Each row was made from one small tree. The marks that hang from a mark follow it in brackets, in alphabetical order. Every link used is in the known rows. Write each row's tree.
Known rows
vofu{mela{ginide{zotod{fefizu nukal}}}}: -3.2, 0.5, 10.7, -16.6, 17.9, -24.9, 4.5, 6.4, 2.4, -2.5, 1.4, 18.3, 26.9, -12.8, 41.3, 1.4, -8.3, 14.9, -40.3
zotod{fefizu vofu{mela{nukal}}}: -23.6, -1.0, 16.4, -2.5, 5.2, -11.2, -21.7, -25.1, -13.0, 6.0, -2.1, 19.4, 27.3, -8.9, 10.0, 1.0, -9.1, 19.6, -20.2
mela{ginide nukal{zotod{fefizu}}}: -19.7, 20.8, 12.1, -20.5, 12.5, -35.6, -23.5, -22.5, 21.3, 4.9, -3.8, 6.5, -0.4, -9.7, 0.5, 14.9, -3.3, 10.1, -5.9
zotod{fefizu}: -16.1, 0.1, 10.6, 7.0, 17.5, -9.2, -7.1, 1.2, 10.4, -9.4, 0.4, 4.8, 12.6, -8.7, 6.5, 9.9, -19.7, 2.6, -3.2
mela{nukal}: -17.5, 23.3, 4.3, -4.0, 6.4, 1.5, -18.0, -16.9, 3.0, 5.5, 2.3, 19.8, 10.9, 2.8, -21.9, 2.1, -2.7, -12.6, -7.0
mela{ginide{zotod{fefizu}} nukal}: -7.0, 34.4, -1.7, -9.4, 15.0, -27.4, -4.1, -9.2, 11.6, 7.3, 2.8, 23.9, 13.9, 2.6, 9.0, 17.3, -10.3, -15.3, -22.9
zotod{fefizu nukal vofu}: -20.8, -12.1, 18.4, -25.0, 18.6, 2.3, -15.1, -9.8, -5.6, -2.4, -14.0, 3.7, 32.7, -8.4, 8.4, -13.7, -15.7, 18.4, -26.3
fefizu{rada{dumaz} tebu}: -42.5, 3.8, -3.2, -18.3, 45.7, 9.9, -7.6, -17.5, 4.9, 8.2, 23.7, 13.5, 25.0, -13.1, -31.8, 23.5, 25.7, -14.1, -0.6
vofu{mela{ginide{zotod{fefizu}} nukal}}: -6.1, 22.1, 3.3, -2.8, 10.5, -34.5, -4.6, -7.4, 4.0, 6.9, 8.7, 27.1, 17.2, -6.0, 24.7, 15.8, -7.1, 2.0, -28.8
ginide{zotod{fefizu nukal}}: -1.4, 13.4, 4.2, -10.6, 29.8, -2.5, 1.8, 10.6, 2.1, -13.8, -6.4, 13.8, 28.6, -5.1, 16.6, -0.2, -24.2, -4.4, -25.8
nukal{zotod}: -15.8, 19.5, 18.0, -9.4, 15.6, -6.0, -18.6, 2.8, 26.8, 4.9, -2.2, 3.0, 4.9, -7.1, -10.5, -0.2, -8.4, -5.1, -2.6
fefizu{tebu}: -24.8, 2.7, 13.7, -3.4, 22.8, 8.4, -21.0, -4.6, 8.3, 2.5, 6.2, 1.8, 20.5, -0.6, -13.2, 23.6, -6.2, -23.3, 2.9
zotod{nukal}: -15.5, 3.6, 11.4, -17.8, 13.9, 10.6, -11.0, -2.0, 2.9, -3.6, -3.2, 9.1, 18.4, -5.7, -7.9, -12.0, -3.5, 3.6, -18.2
zotod{fefizu{rada} vofu{mela{ginide}}}: -34.7, -15.9, 17.0, -22.3, 22.7, -25.7, -8.1, -19.1, 5.3, 15.7, 6.7, 7.0, 16.7, -22.5, 38.4, 0.3, 18.8, 26.0, -33.6
zotod{fefizu{rada{dumaz} tebu} nukal}: -40.6, -12.4, -3.9, -30.8, 58.5, 3.6, -6.4, -21.0, -11.5, -12.3, 10.6, 10.0, 34.3, -25.2, -14.4, 22.4, 17.5, 12.2, -5.7
ginide{mela zotod{fefizu{tebu} vofu}}: -31.6, 20.6, 19.3, -15.6, 29.8, -11.1, -32.7, 5.1, 5.5, -0.8, -5.7, 7.8, 39.6, 5.4, 12.9, 26.9, -7.7, -23.6, -20.4
mela{ginide nukal}: -24.1, 23.7, 6.0, -18.0, -1.0, -13.8, -14.4, -23.4, 13.3, 17.7, 6.7, 17.7, 3.0, 3.6, -14.1, 3.0, 10.3, -8.4, -16.0
vofu{mela}: -14.9, 0.7, 16.0, 7.5, 5.3, -1.3, -6.4, 2.6, 4.6, 1.5, 10.5, 13.9, 14.3, -9.6, 8.3, -1.6, -5.8, 5.4, -13.8
ginide{zotod{vofu}}: -10.5, 28.4, 12.3, -12.8, 13.2, 8.7, -5.6, 8.1, 10.9, 20.5, -0.1, 15.3, 31.9, 9.7, -0.7, -10.8, -12.9, -28.8, -32.1
vofu{mela{nukal{zotod}}}: -17.0, 21.6, 15.1, -5.5, 7.6, -12.5, -26.8, -15.1, 7.2, 5.3, 2.2, 17.7, 9.0, -10.6, -8.2, 1.1, 0.7, 9.8, -8.2
ginide{zotod{nukal}}: -1.7, 23.3, 4.8, -17.6, 22.1, 10.5, -1.3, 10.5, 4.0, -2.4, -2.1, 18.0, 27.9, 2.2, -0.6, -10.6, -11.3, -16.4, -30.6

Write each row's tree
-14.9, 46.3, 1.8, -4.1, 17.9, -24.1, -24.7, -1.0, 5.4, -10.4, -2.3, 26.8, 17.7, 3.9, 0.6, 17.2, -5.3, -12.4, -19.1 -> ginide{mela{nukal} zotod{fefizu}}
-28.5, 29.9, 13.8, -13.8, 15.5, -32.7, -43.2, -13.4, 14.9, -13.5, -9.1, 11.6, 2.3, -9.5, -10.8, 15.9, 1.2, 11.9, -2.8 -> ginide{mela{nukal{zotod{fefizu}}}}
-22.2, 2.1, 24.5, -14.6, 19.2, -13.7, -22.0, -5.5, 16.4, 4.9, -12.8, -3.8, 20.0, -10.5, 7.4, -1.5, -19.1, 8.1, -9.8 -> nukal{zotod{fefizu vofu}}
-5.4, 21.5, 5.7, -5.9, 17.5, -27.2, 5.1, 9.1, 21.9, 5.3, 5.4, 11.8, 15.2, -0.1, 24.9, 13.2, -15.4, -15.4, -22.1 -> mela{ginide{zotod{fefizu}}}
-6.1, 23.2, 6.8, -31.2, 16.6, -4.5, -0.1, 7.5, 14.4, 11.0, 0.9, 16.6, 21.1, 2.8, 9.1, -9.0, 0.7, -12.2, -39.7 -> mela{ginide{zotod{nukal}}}
-21.8, 7.8, 8.6, -13.6, 42.7, -17.6, -14.5, -6.8, 21.8, -8.3, -2.1, -1.9, 4.3, -24.7, 9.0, 11.1, 0.8, 10.2, -0.9 -> nukal{zotod{fefizu{rada}}}
-22.0, -6.4, 29.0, -6.9, 15.2, -18.9, -22.4, -3.8, 8.3, 4.4, -6.3, 0.7, 23.8, -17.9, 24.9, -1.9, -15.9, 25.5, -16.5 -> nukal{zotod{fefizu vofu{mela}}}
-7.8, -1.3, 16.6, -15.9, 21.0, -3.5, -3.9, 4.4, -11.8, -1.3, -7.3, 17.9, 45.6, -9.6, 34.5, -13.0, -17.2, 14.3, -43.6 -> ginide{zotod{fefizu nukal vofu{mela}}}
-23.6, 41.8, 8.8, -15.6, 14.4, -19.5, -29.9, -8.9, 0.8, 3.1, -8.5, 23.9, 28.7, 8.7, 1.7, 4.1, -2.3, -9.3, -32.3 -> ginide{mela{nukal} zotod{fefizu vofu}}
-33.4, -10.0, 18.0, -6.6, 17.5, -8.0, -32.2, -30.6, -17.4, 5.3, -0.2, 11.7, 37.6, -6.7, 5.7, 25.2, -9.1, 5.1, -10.4 -> zotod{fefizu{tebu} vofu{mela{nukal}}}
-30.2, 0.4, 10.8, -16.6, 55.5, -13.0, -24.6, -10.6, 17.2, -9.4, -0.2, -8.1, 15.6, -22.9, 4.4, 35.0, 3.2, -3.3, 8.9 -> nukal{zotod{fefizu{rada tebu}}}
-17.3, 15.0, -1.5, -7.7, 55.4, -5.6, -6.7, 1.8, 7.4, -6.6, 8.1, 7.1, 29.7, -9.6, 13.2, 36.0, -4.2, -27.3, -8.2 -> ginide{zotod{fefizu{rada tebu}}}
-31.9, -3.7, 9.9, -17.8, 33.1, -4.3, -11.9, -13.9, 5.5, 5.1, -2.3, 3.8, 20.6, -16.4, 12.5, -1.0, 2.7, 8.6, -19.7 -> zotod{fefizu{rada} vofu}
-41.4, 3.6, 3.7, -20.2, 58.6, -10.6, -13.5, -16.3, 11.9, -4.7, 12.1, 2.6, 21.3, -26.4, -17.6, 35.9, 13.9, 3.2, 10.9 -> nukal{zotod{fefizu{rada{dumaz} tebu}}}
-11.9, 29.3, 10.5, -9.4, 5.9, 1.7, -13.3, -10.4, -7.8, 21.3, 3.3, 31.4, 34.8, 4.8, 2.8, -10.2, -4.1, -11.8, -37.3 -> ginide{zotod{vofu{mela{nukal}}}}
-23.8, 2.0, 31.4, -15.3, 7.1, -5.5, -23.2, -3.0, 11.6, 16.0, -2.3, 6.0, 21.2, -10.8, 7.4, -13.5, -1.1, 11.2, -20.7 -> nukal{zotod{vofu{mela}}}
-15.2, 29.5, 5.4, -22.8, 11.7, -23.4, -11.3, -17.6, 7.5, 21.6, -2.9, 21.3, 25.8, 7.0, 10.5, 4.6, -8.9, -13.0, -35.6 -> mela{ginide{zotod{fefizu vofu}} nukal}
-23.4, 30.1, 17.2, -38.2, 15.9, 5.6, -25.0, 7.4, 2.0, 7.0, -11.1, 19.3, 34.5, 6.4, 1.2, -21.0, 6.2, -9.3, -48.3 -> ginide{mela zotod{nukal vofu}}
-16.7, 26.8, 1.4, -12.4, 26.5, -22.8, -14.4, -14.2, 6.6, 6.7, 5.0, 16.1, 24.3, 4.3, 6.4, 41.0, -7.5, -30.5, -12.5 -> mela{ginide{zotod{fefizu{tebu}}} nukal}
-21.7, -22.6, 23.3, -17.6, 13.5, -3.9, -13.7, -8.6, -14.9, -3.8, -8.2, 9.9, 37.0, -16.5, 26.5, -13.3, -11.0, 33.8, -32.0 -> zotod{fefizu nukal vofu{mela}}
-38.4, 36.6, 21.4, -33.9, 5.6, -12.5, -52.9, -19.7, 14.0, 13.0, -11.6, 14.1, 10.5, 2.6, -22.9, -7.3, 16.5, 0.5, -20.0 -> ginide{mela{nukal{zotod{vofu}}}}
-30.1, 40.3, 13.8, -21.0, 8.7, -18.3, -46.2, -12.7, 18.0, -0.4, -5.3, 15.6, -0.2, -1.3, -25.3, 4.2, 13.5, -1.7, -7.3 -> ginide{mela{nukal{zotod}}}
-16.2, 54.8, 2.0, -9.7, 9.7, -9.1, -25.5, -0.1, 9.0, 3.3, 2.1, 30.2, 14.9, 11.2, -17.9, 5.6, 7.1, -26.4, -24.0 -> ginide{mela{nukal} zotod}
-38.2, -20.0, 11.4, -38.8, 49.8, 7.3, -22.0, -24.3, -9.5, -3.4, -8.2, -1.0, 40.9, -17.4, 10.1, 11.5, 8.9, 6.5, -21.1 -> zotod{fefizu{rada tebu} nukal vofu}
-8.7, 9.6, 18.1, -23.0, 14.2, 9.0, -6.7, 7.7, -8.2, 11.3, -3.0, 22.3, 44.6, -2.3, 18.5, -24.7, -6.2, 3.2, -48.8 -> ginide{zotod{nukal vofu{mela}}}
-21.8, -15.9, 12.2, -14.8, 34.0, 1.7, -18.4, -8.6, -4.7, -17.7, -5.6, -0.4, 31.6, -11.7, 4.5, 23.4, -13.4, 1.6, -3.1 -> zotod{fefizu{tebu} nukal}
-22.5, 11.5, 5.5, -10.2, 33.0, -26.4, -22.2, -21.8, 3.7, -7.1, 2.0, 14.7, 6.3, -28.7, 11.1, 12.1, 10.0, 27.4, -6.6 -> vofu{mela{nukal{zotod{fefizu{rada}}}}}
-31.7, -14.4, 20.3, -10.1, 26.5, 0.8, -23.7, -12.6, 0.2, 2.1, -4.9, -3.5, 34.4, -3.4, 5.1, 22.1, -15.9, -8.8, -4.7 -> zotod{fefizu{tebu} vofu}
-8.4, 32.9, 4.4, -9.1, 3.2, -19.7, -7.0, -8.7, 6.7, 18.8, 13.1, 31.5, 16.3, 3.5, 9.9, 4.1, 5.8, -10.7, -33.1 -> vofu{mela{ginide{zotod} nukal}}
